Every row comes from one small tree of marks. The marks that hang from a mark follow it in brackets, in alphabetical order. Every link used is in the known rows. Which tree was each row made from?
Known rows:
sadag[lafi[visi]]: [  0.9 -19.2  34.4  38.3  -7.1  -9.7   4.8   8.2   2.7 -31.3   9.8 -31.5
 -13.1   2.7   5.9 -19.9  23.3  -2.5   7.0 -27.7  15.4]
sadag[rodot]: [-17.0  -1.5  29.0  17.1 -22.3 -25.0 -11.2  10.2   0.6 -17.2  23.4 -22.9
  -4.3  18.3   8.2 -24.0  15.5 -15.6  20.2  -5.9   5.2]
lafi[sadag visi[mezap rodot[bovoru]]]: [ -0.6  10.3  39.0  18.7 -12.1 -29.3  -2.1  19.3   0.2 -17.5  -8.2 -26.4
 -29.3  -2.4   5.8 -40.4  12.9 -23.6 -12.2 -24.6  24.8]
sadag[lafi[bovoru visi] rodot[vabo]]: [-11.3 -27.9  44.3  24.3 -29.4 -19.7 -20.9   9.2   0.1 -10.0  27.7 -45.8
 -14.2   5.2  12.6 -25.1  31.8  -2.1  14.6 -29.0   9.5]
lafi[bovoru sadag[mezap[visi] rodot]]: [  1.3  11.4  61.9  12.6 -32.4 -22.7  -8.0  37.1   4.3  24.8  26.6 -52.2
 -29.3  10.2  -6.5 -30.2  16.2   5.6   9.4 -32.9   5.1]
mezap[bovoru sadag[lafi rodot]]: [ 26.4 -18.4  36.4  58.4  -9.7   4.9 -15.6  14.4  14.4 -39.3  38.0 -33.2
 -22.3  20.6  10.0 -15.7  40.4  33.2  19.1  -4.8   9.3]
lafi[sadag visi]: [-10.2  -5.4  40.7  14.3  -5.6 -22.1  -2.0  14.3   6.7 -12.7   2.8 -31.4
 -21.2   2.9  -5.4 -36.1  21.1  -8.0   0.0 -23.7  17.3]
sadag[lafi[visi] mezap[bovoru] rodot]: [ 10.3 -10.6  43.9  43.3 -30.6 -10.2 -11.2   5.1  -5.4 -27.3  27.8 -53.4
 -38.4  11.9   7.9 -27.9  33.0   3.9  17.2 -28.4  18.0]
mezap[sadag]: [  6.5  -7.6  26.2  35.8  -5.4  -4.2  -1.6  13.4  17.3 -33.1  20.6 -16.4
 -14.7  15.5   4.0 -21.4  20.1  18.0  13.3   4.9   9.3]
lafi[visi]: [-15.0 -12.3  26.7  22.2  -6.0 -21.2  -0.4   1.6   3.0 -34.3   3.3 -22.7
 -12.1   5.8   4.8 -33.5  14.3 -14.9   5.7  -9.5  19.0]
rodot[vabo]: [-19.1 -15.6  20.1  10.0 -10.7 -15.5  -8.2   8.8  18.8 -14.7  16.0 -24.5
   5.1   8.9   8.1 -17.6   9.1   7.1  25.3   7.7   4.3]
lafi[bovoru visi[mezap]]: [ -2.7 -14.8  39.3  13.3  -5.2 -23.6 -12.0  16.7   5.1 -13.4   6.6 -24.4
 -24.4   7.5   6.7 -43.5  12.2 -16.1 -11.0 -23.8  20.0]
visi[lafi[bovoru] rodot]: [ -8.5   0.7  63.5  16.1  -6.7 -25.5  -9.6  33.7  12.2 -21.2  10.4 -33.4
 -16.8   0.9  26.0 -37.0   1.2 -11.0  18.9   1.8  17.4]
mezap[bovoru sadag visi]: [ 25.3 -10.2  35.3  64.5  -0.1   7.3   0.0  15.1   9.8 -45.6  34.5 -32.7
  -5.3  19.9   5.5  -8.6  20.7  38.6  14.0  -0.2  10.3]
lafi[bovoru]: [ -3.5  -4.5  39.1  15.9 -11.6 -19.2  -2.8  27.7  16.7  -1.3  14.0 -26.4
 -11.4   8.2   3.4 -26.5  10.4   0.2  12.2  -9.5   6.0]
visi[lafi]: [-19.0 -10.4  48.5  11.5   7.5 -17.9  -2.1  19.8  10.9 -29.8  12.7 -19.5
  -0.7  10.1   6.0 -32.6   7.0  -6.2  21.0  -3.2   9.9]
sadag[lafi mezap]: [ 12.2  -1.8  37.8  35.8 -20.3  -3.6  10.4  16.6   6.8 -15.9  17.0 -41.9
 -27.7   6.3   1.6 -17.3  15.6  11.3  16.8 -24.9  11.3]
rodot[bovoru]: [-15.0  14.9  16.5  26.3 -15.8 -23.8  21.3  14.1   7.6 -26.4  -5.4  -8.7
   4.3   1.1  -8.1 -20.0  10.1 -12.0  16.5  -4.0   5.2]
lafi[sadag[rodot]]: [ -9.3   4.5  41.7  10.1 -17.3 -23.7  -9.2  24.1   7.6   3.5  18.8 -30.4
 -13.2  13.1  -2.9 -25.4  20.5  -5.5  13.4 -18.4   4.2]
sadag[mezap[visi]]: [ -0.3   9.4  34.5  30.5 -21.2 -11.1  12.5  13.9  -0.9 -18.0  17.8 -38.6
 -15.0  11.9   0.0 -18.7  -0.3   4.1  16.8 -12.8  10.7]
mezap[sadag[lafi[visi] rodot[bovoru]]]: [  4.0  -9.6  31.0  48.6 -21.7  -9.4  -0.9   6.3   0.9 -40.9  20.1 -23.9
 -18.6   9.0   1.9 -22.7  36.2   7.3   9.8 -15.3  11.9]
mezap[visi]: [ -5.6  -0.8  32.3  36.3  -8.8 -13.2  11.8  13.8  -3.0 -25.3  19.0 -28.6
  10.1  11.6   3.6  -9.2   0.5  -0.6  12.9 -14.2   6.7]
rodot[bovoru vabo]: [-25.9   1.8  11.6  15.5 -20.3 -23.1  10.6   8.4  14.7 -20.5  -0.4 -15.0
  12.8  -1.5  -4.2 -17.6  10.5  -0.7  26.1   6.1   1.9]

Which tree is each row?
[-15.9   3.9  53.1  26.9  -7.6 -20.3   8.9  22.7  -6.3 -21.8  18.3 -31.7
   9.7   8.3  -2.4 -19.4   6.5  -5.2  14.7 -23.4   6.1]	mezap[visi[lafi[sadag[rodot[bovoru]]]]]
[ 19.1 -15.1  38.9  45.1  -7.8   1.3  -1.1  21.6  17.6 -24.3  24.8 -27.3
 -20.9  10.6   4.2 -17.3  28.3  26.8  10.0 -12.6   8.4]	mezap[sadag[lafi[bovoru]]]
[-10.0  24.1  59.8  17.7 -15.9 -28.2   7.3  33.4   7.6 -20.4  -2.8 -33.2
 -22.8  -5.9   9.1 -37.4   4.5 -12.2  19.8  -5.0  17.7]	visi[lafi[sadag[mezap]] rodot[bovoru]]
[ 14.8  -4.2  42.6  41.7 -31.0  -7.0  -9.0  14.0   0.8 -18.1  33.2 -50.7
 -32.3  16.0   7.5 -19.5  28.7  11.4  24.4 -23.7  10.1]	sadag[lafi mezap[bovoru] rodot]
[-19.5  -5.1  59.7   4.4  -0.5 -22.9 -10.4  26.7   8.2 -13.1  18.3 -27.7
  -7.8  11.4   0.8 -35.8  15.8  -7.3  18.5 -14.3   7.5]	visi[lafi[sadag[rodot]]]
[ 11.9 -21.5  34.2  39.6  -0.3  -6.6  -2.0   9.7   3.1 -33.1  12.3 -29.8
 -17.6   7.2   8.4 -22.3  23.2  -0.6  -0.8 -30.6  17.8]	sadag[lafi[visi[mezap[bovoru]]]]
[ -1.1   0.5  57.5   8.7 -19.5 -23.1  -5.7  27.3  10.4  11.1   6.5 -48.4
 -43.9  -0.2  -8.4 -46.4  20.5   1.1  -1.9 -32.1  18.5]	lafi[bovoru sadag[mezap] visi]
[-11.0  -0.4  54.7  -0.2   4.4 -25.0 -13.2  29.7   2.6 -12.6  12.9 -15.3
 -11.3  14.3   0.8 -41.3  10.3 -17.7   0.5 -24.8  11.2]	visi[lafi[sadag[rodot[bovoru]]] mezap]
[ 24.1  -7.5  27.6  35.4  -6.1  -6.5 -25.5  18.1  18.3 -33.7  21.3 -25.2
 -25.4  14.7  32.7 -24.0   9.9  14.5   6.2  13.7  20.1]	visi[mezap[bovoru sadag] rodot[vabo]]
[  1.6 -15.1  58.4  10.7   4.9 -14.9 -25.1  29.2   8.5 -21.1  27.8 -16.7
 -21.5  20.7  11.1 -44.2  14.7  -0.9  -0.6 -14.5  13.1]	visi[lafi[bovoru] mezap[sadag[rodot]]]
[  1.4 -19.8  46.6  28.6 -22.6 -20.1 -17.5  14.4  -7.2 -13.2  24.8 -37.5
 -22.8  10.6  11.4 -29.9  28.8 -14.7  -0.8 -40.9  14.1]	sadag[lafi[bovoru visi[mezap]] rodot]
[ -2.4  11.4  19.4  19.2 -19.1 -25.9  -3.9  17.7   6.8 -23.1  -0.9 -15.3
  -9.0   1.7  22.7 -24.8  -2.9 -18.5   5.3   3.2  16.1]	visi[mezap rodot[bovoru vabo]]
[-10.2  -3.2  42.7  14.7 -15.2 -25.6  -9.9  15.0   8.5 -12.9   2.3 -40.0
 -24.6  -3.5  11.3 -34.8  16.7  -8.0   5.2 -11.6  21.9]	lafi[sadag visi[rodot[vabo]]]
[ -3.6  -7.1  55.3   3.0 -16.3 -30.9 -24.3  26.4   1.2  10.8  14.5 -36.6
 -34.3   9.1  -0.4 -48.3  24.1 -16.5 -14.2 -39.6  16.8]	lafi[bovoru sadag[rodot] visi[mezap]]
[  8.8   8.7  43.3  18.1 -11.4 -11.7  -0.2  27.8  17.6   1.6  14.0 -39.5
 -29.1  10.2  -7.5 -27.1  17.0  15.0  14.9 -15.0   9.5]	lafi[sadag[mezap[bovoru]]]
[ -1.9  11.8  48.5  30.3 -19.6 -14.6   8.1  18.8  -2.3 -24.9  16.7 -43.0
 -19.0   7.7  10.8 -24.4  -4.3  -0.9  19.5  -8.5  16.2]	sadag[mezap[visi[lafi rodot]]]
[-11.1  -4.2  56.5  28.2 -11.2 -18.8  -2.2  24.6   0.8 -22.3  20.9 -41.6
   4.5   2.9  21.1 -18.8  -3.7  -0.2  19.0  -6.5  12.2]	mezap[visi[lafi[bovoru] rodot[vabo]]]
[  9.0  -6.5  25.7  23.2  -5.4 -11.3 -16.7  14.3   5.7 -25.5  24.0 -10.5
 -18.1  24.2   9.6 -28.5  14.2  -2.7  -2.6  -9.0  11.6]	visi[mezap[sadag[rodot]]]
[ 11.3   5.5  35.5  39.9 -15.7  -5.7   7.4  14.9   4.5 -23.3  21.9 -43.0
 -18.1  14.5   1.4 -18.0   5.4  15.8  19.9  -8.4  12.2]	sadag[mezap[bovoru visi]]
[  2.8 -10.9  49.8  43.2   8.4  -6.2   0.7  19.8   4.3 -39.5  25.7 -35.7
   7.4  14.8   7.0 -15.8   8.2  14.6  20.5  -8.2  10.6]	mezap[bovoru visi[lafi]]
[  5.0 -12.7  37.0  42.2 -12.2 -12.6   3.3   9.9   1.3 -33.7   8.3 -35.8
 -18.1  -0.6  15.7 -20.1  19.5  -6.4   7.2 -22.9  19.4]	sadag[lafi[visi[rodot]]]
[ -6.6 -21.5  42.8  23.2 -29.8 -16.3 -18.5  17.8   6.1  -0.3  33.2 -43.1
  -8.2   9.1  11.8 -16.1  28.1   5.4  21.6 -23.6   1.6]	sadag[lafi[bovoru] rodot[vabo]]
[ 20.5   5.0  29.7  33.1  -8.8 -12.8 -12.5  20.8   8.2 -32.1  13.8 -16.5
 -28.0  13.9  28.1 -27.3   4.0  -5.1  -3.7   2.5  20.9]	visi[mezap[sadag] rodot]
[ 13.4 -18.4  48.3  25.1  21.3  -3.2 -19.5  23.7  15.6 -42.1  23.5 -13.7
 -17.6  22.8  11.0 -37.8  15.3  12.7   3.1  -3.2  16.6]	visi[lafi mezap[bovoru sadag]]
[ -0.7  -6.9  42.7  33.7 -35.9 -15.7  -6.1   3.7 -10.4 -21.8  23.9 -49.0
 -35.5   9.4   6.3 -29.0  27.2  -8.1  14.1 -32.9  16.8]	sadag[lafi[visi] mezap rodot]
[-18.9   6.2  58.5   5.6  -9.9 -23.9  -2.7  27.2   5.8 -12.0  13.3 -30.4
 -15.6   8.2  -4.8 -38.6  14.3  -6.8  20.4 -15.8   9.2]	visi[lafi[sadag[mezap rodot[bovoru]]]]
[ -5.7  12.8  45.9  17.4  -2.3 -28.2  -1.4  27.3   1.4 -36.6  -2.6 -12.1
 -12.1   2.7  21.8 -38.2  -4.4 -28.6   3.4  -4.5  21.0]	visi[lafi mezap rodot[bovoru]]
[-12.2  -5.6  31.9  38.9 -29.9 -23.9   3.7   3.8 -11.3 -32.2  10.7 -29.1
  -9.3   2.4   1.5 -22.8  31.5 -19.0  11.4 -31.5  11.5]	sadag[lafi[visi] rodot[bovoru]]
